Each row comes from the steps of one path. Every step used is in the known rows, and no mark comes twice. Write the path behind each row, first mark first.
Known rows
B, J, T, U, M: +3.14  +0.96  -1.66  -0.60  -0.83  +0.13  -0.27  -1.47  +0.31  -4.72  +0.72  -0.79  +4.23  +1.26  +0.06  +3.01  +1.46  +0.93  +1.33
J, T, B, M: +4.39  +1.27  +0.06  -0.86  +0.53  -0.08  -0.26  -0.72  -0.64  -3.45  +1.67  -1.05  +5.59  +1.89  -1.35  +0.24  -0.47  +2.89  +0.71
F, M, B, T, J: +2.78  +2.29  +0.05  -1.27  -1.00  -1.06  +0.95  +0.14  +1.31  -5.64  +2.65  -2.39  -1.62  -0.34  -0.38  +2.83  -2.60  +2.76  +0.57
U, M: +2.22  +2.54  -0.08  +0.42  -0.91  +0.58  +0.91  -1.14  +2.96  -1.91  +0.86  -0.45  -0.32  +5.09  +0.09  +1.40  -1.48  +0.37  +0.89
F, M, B: +2.72  +2.24  +1.01  -1.50  -1.38  -1.68  +1.81  -0.49  +1.58  -1.90  +3.01  -1.29  -1.47  +4.44  -0.71  +1.03  -3.38  +3.54  +0.57
Q, M: +1.73  +4.30  -1.34  +2.60  -1.87  +0.76  +0.82  -1.15  +3.58  -3.81  -0.08  -0.25  -2.18  +1.91  -0.33  -0.27  -1.22  +0.73  +1.13
J, T, B: +2.60  +2.29  +1.04  -0.94  -0.29  -0.34  -0.13  -0.28  +1.39  -2.54  +0.91  -0.42  +5.47  +3.46  -0.89  -0.08  -1.11  +3.06  +0.93
M, B: +2.01  +2.74  -0.02  -1.34  -0.98  -1.93  +1.19  -0.34  +3.90  -2.26  -0.70  -0.76  -3.44  +4.31  -0.59  -0.02  -1.89  +3.11  -0.06
Q, M, B: +1.50  +3.50  -0.64  +2.26  -1.23  -0.37  +1.77  -0.52  +2.96  -3.67  -0.69  -1.00  -3.70  +2.08  -1.09  -0.22  -0.85  +2.41  +0.56
B, M, F: +4.32  +0.82  -1.72  -0.64  +0.41  -1.68  +0.15  -1.78  +2.31  -3.66  -2.15  -1.56  -6.30  +2.66  -0.08  +0.60  -0.83  +1.03  -0.05
U, T, B, M: +4.17  +2.27  +0.20  -0.39  +0.26  -0.42  +0.37  -1.02  -0.07  -7.34  +0.92  -1.27  +2.37  +1.06  -0.27  +1.22  +0.49  -0.54  +1.30
Q, M, B, T, U: +2.43  +3.59  -1.78  +2.08  -0.92  -0.85  +0.83  +0.05  +2.88  -6.92  -1.19  -1.23  -4.08  -2.60  -0.88  +2.02  -0.36  +2.28  +0.66
J, T, U, M: +2.96  +1.89  +0.47  +0.45  -0.35  -0.08  -0.22  -0.48  +2.08  -3.10  +1.22  +0.01  +4.87  +3.28  -0.43  +3.13  -0.26  +1.27  +1.06
M, F: +2.09  +1.98  -0.56  -0.69  -0.34  -2.12  +0.25  -1.33  +4.95  -2.31  -3.40  -1.00  -7.10  +4.47  +0.39  +0.17  -1.39  +1.39  +0.01
T, B, J: +3.08  +1.97  -1.30  -1.34  -0.50  +0.13  +0.42  -1.02  +1.73  -6.21  -0.98  -0.67  +1.49  +0.38  +0.29  -0.27  +0.38  +1.94  +1.25
F, M, B, J, T, U: +3.58  +0.71  -0.06  -2.00  -1.08  -1.77  +0.99  -0.67  -0.95  -4.18  +3.10  -1.49  +2.55  +1.39  -0.71  +2.79  -0.80  +3.86  +0.99
B, T, U, M, F: +3.31  +1.66  -1.33  +0.29  +0.54  -1.30  -0.24  -0.50  +3.43  -5.79  -2.42  -1.52  -4.59  -0.40  +0.45  +4.05  -0.39  +0.34  +0.62

Which path is each row?
+3.09  +0.77  -0.23  -2.61  -1.73  -1.46  +1.36  -1.19  -1.57  -1.60  +3.85  -2.01  +1.62  +3.28  -0.99  +1.37  -1.74  +3.96  +0.78
F, M, B, J, T
+2.39  +3.24  +1.15  -0.55  -0.60  -0.67  +0.45  -0.61  +2.00  -6.23  +0.11  -0.77  +2.25  +2.60  +0.09  +0.96  -0.02  -0.58  +1.38
U, T, B
+1.85  +2.07  -2.08  +1.21  -1.52  -0.29  +1.38  -1.23  -0.14  -3.55  +0.27  -1.91  -0.85  +0.89  -1.35  +0.40  +0.97  +3.03  +0.78
Q, M, B, J, T
+3.35  +2.79  -1.50  +0.17  -0.66  -0.27  -0.42  -0.44  +3.26  -5.91  -0.02  -0.58  -0.84  -0.57  +0.33  +3.82  -0.93  +0.14  +0.96
B, T, U, M
+2.88  +2.65  -0.01  -0.66  -1.13  -1.05  -0.98  -0.52  +3.14  -3.58  +0.67  +0.41  +3.72  +2.56  -0.33  +1.82  -0.78  +1.50  +0.82
J, T, U
+2.60  +1.80  -2.28  -2.13  -2.36  -0.42  -0.44  -1.97  +0.81  -2.16  +1.16  -1.04  +1.84  +2.86  -0.08  +0.47  +0.02  +1.56  +0.86
B, J, T
+2.18  +2.76  -1.13  -1.29  -0.76  -1.18  +0.30  +0.20  +3.50  -6.49  -1.20  -2.16  -3.66  -1.27  -0.18  +1.92  -0.90  +2.20  -0.07
M, B, T, J
+3.15  +2.41  -0.20  -2.23  -1.61  -1.93  +1.19  -0.40  +0.82  -2.50  +3.33  -2.05  -2.32  +2.08  -0.73  +1.80  -3.70  +3.38  +0.46
F, M, B, T
+4.58  +0.67  -0.30  -0.09  +2.04  -1.11  +0.51  -0.80  +1.20  -5.88  -2.53  -1.50  -2.44  +1.02  -0.41  +0.13  +0.03  +2.43  +0.44
T, B, M, F
+2.32  +1.80  -0.38  +0.33  +0.11  +0.06  +1.10  +0.13  +2.30  -5.64  -0.35  -2.47  -1.73  +0.17  -0.31  +3.34  -0.34  +1.62  +0.34
U, M, B, T, J
+2.51  +0.38  -0.69  -0.99  -0.49  -0.47  +1.54  -1.16  -0.59  -1.64  +1.17  -2.05  +1.30  +4.10  -0.94  +2.04  +0.51  +2.81  +0.56
U, M, B, J, T
+3.14  +1.76  -2.14  -1.67  -1.68  -0.77  -0.87  -1.46  +1.49  -5.03  +0.19  -0.50  +3.03  +0.51  +0.17  +1.82  +0.97  +1.48  +1.08
B, J, T, U
+3.02  +2.75  -1.15  -1.57  -0.76  -2.39  +0.12  +0.30  +3.88  -5.49  -1.34  -0.89  -3.61  -0.61  -0.35  +2.33  -1.26  +2.61  +0.10
M, B, T, U
+4.80  +2.02  -0.45  -0.40  +0.77  +0.15  +0.39  -0.71  +1.08  -6.03  +0.07  -0.54  +1.69  +0.79  -0.54  -0.20  -0.66  +2.06  +0.82
T, B, M
+4.07  +1.08  +0.38  -0.10  +1.37  -1.54  +0.50  -1.06  +0.11  -7.12  -1.59  -2.07  -1.32  +1.19  -0.17  +1.56  +1.10  -0.30  +0.84
U, T, B, M, F
+3.04  +1.05  -1.27  -1.95  -0.89  -2.02  +0.37  -0.64  +1.10  -4.64  -0.39  -1.17  +0.78  +0.95  -0.63  +1.87  +0.94  +3.29  +0.45
M, B, J, T, U
+2.93  +1.77  +0.59  +0.62  +0.42  -0.76  +1.21  +0.18  +3.41  -5.16  -1.08  -0.11  -0.33  +2.45  -0.25  +3.11  -0.16  +2.01  +0.65
T, U, M, B
+3.28  -0.21  -1.45  -0.29  +0.24  -0.90  -0.15  -1.57  +0.80  -4.60  -1.53  -1.58  +0.15  +1.48  +0.16  +3.35  +2.07  +1.10  +0.92
B, J, T, U, M, F
+3.24  +0.92  -0.89  +0.11  +0.22  -0.64  +1.30  -0.47  +2.17  -6.44  -1.21  -0.69  -0.39  +0.58  +0.06  +3.37  +1.34  +1.67  +0.88
T, U, M, B, J
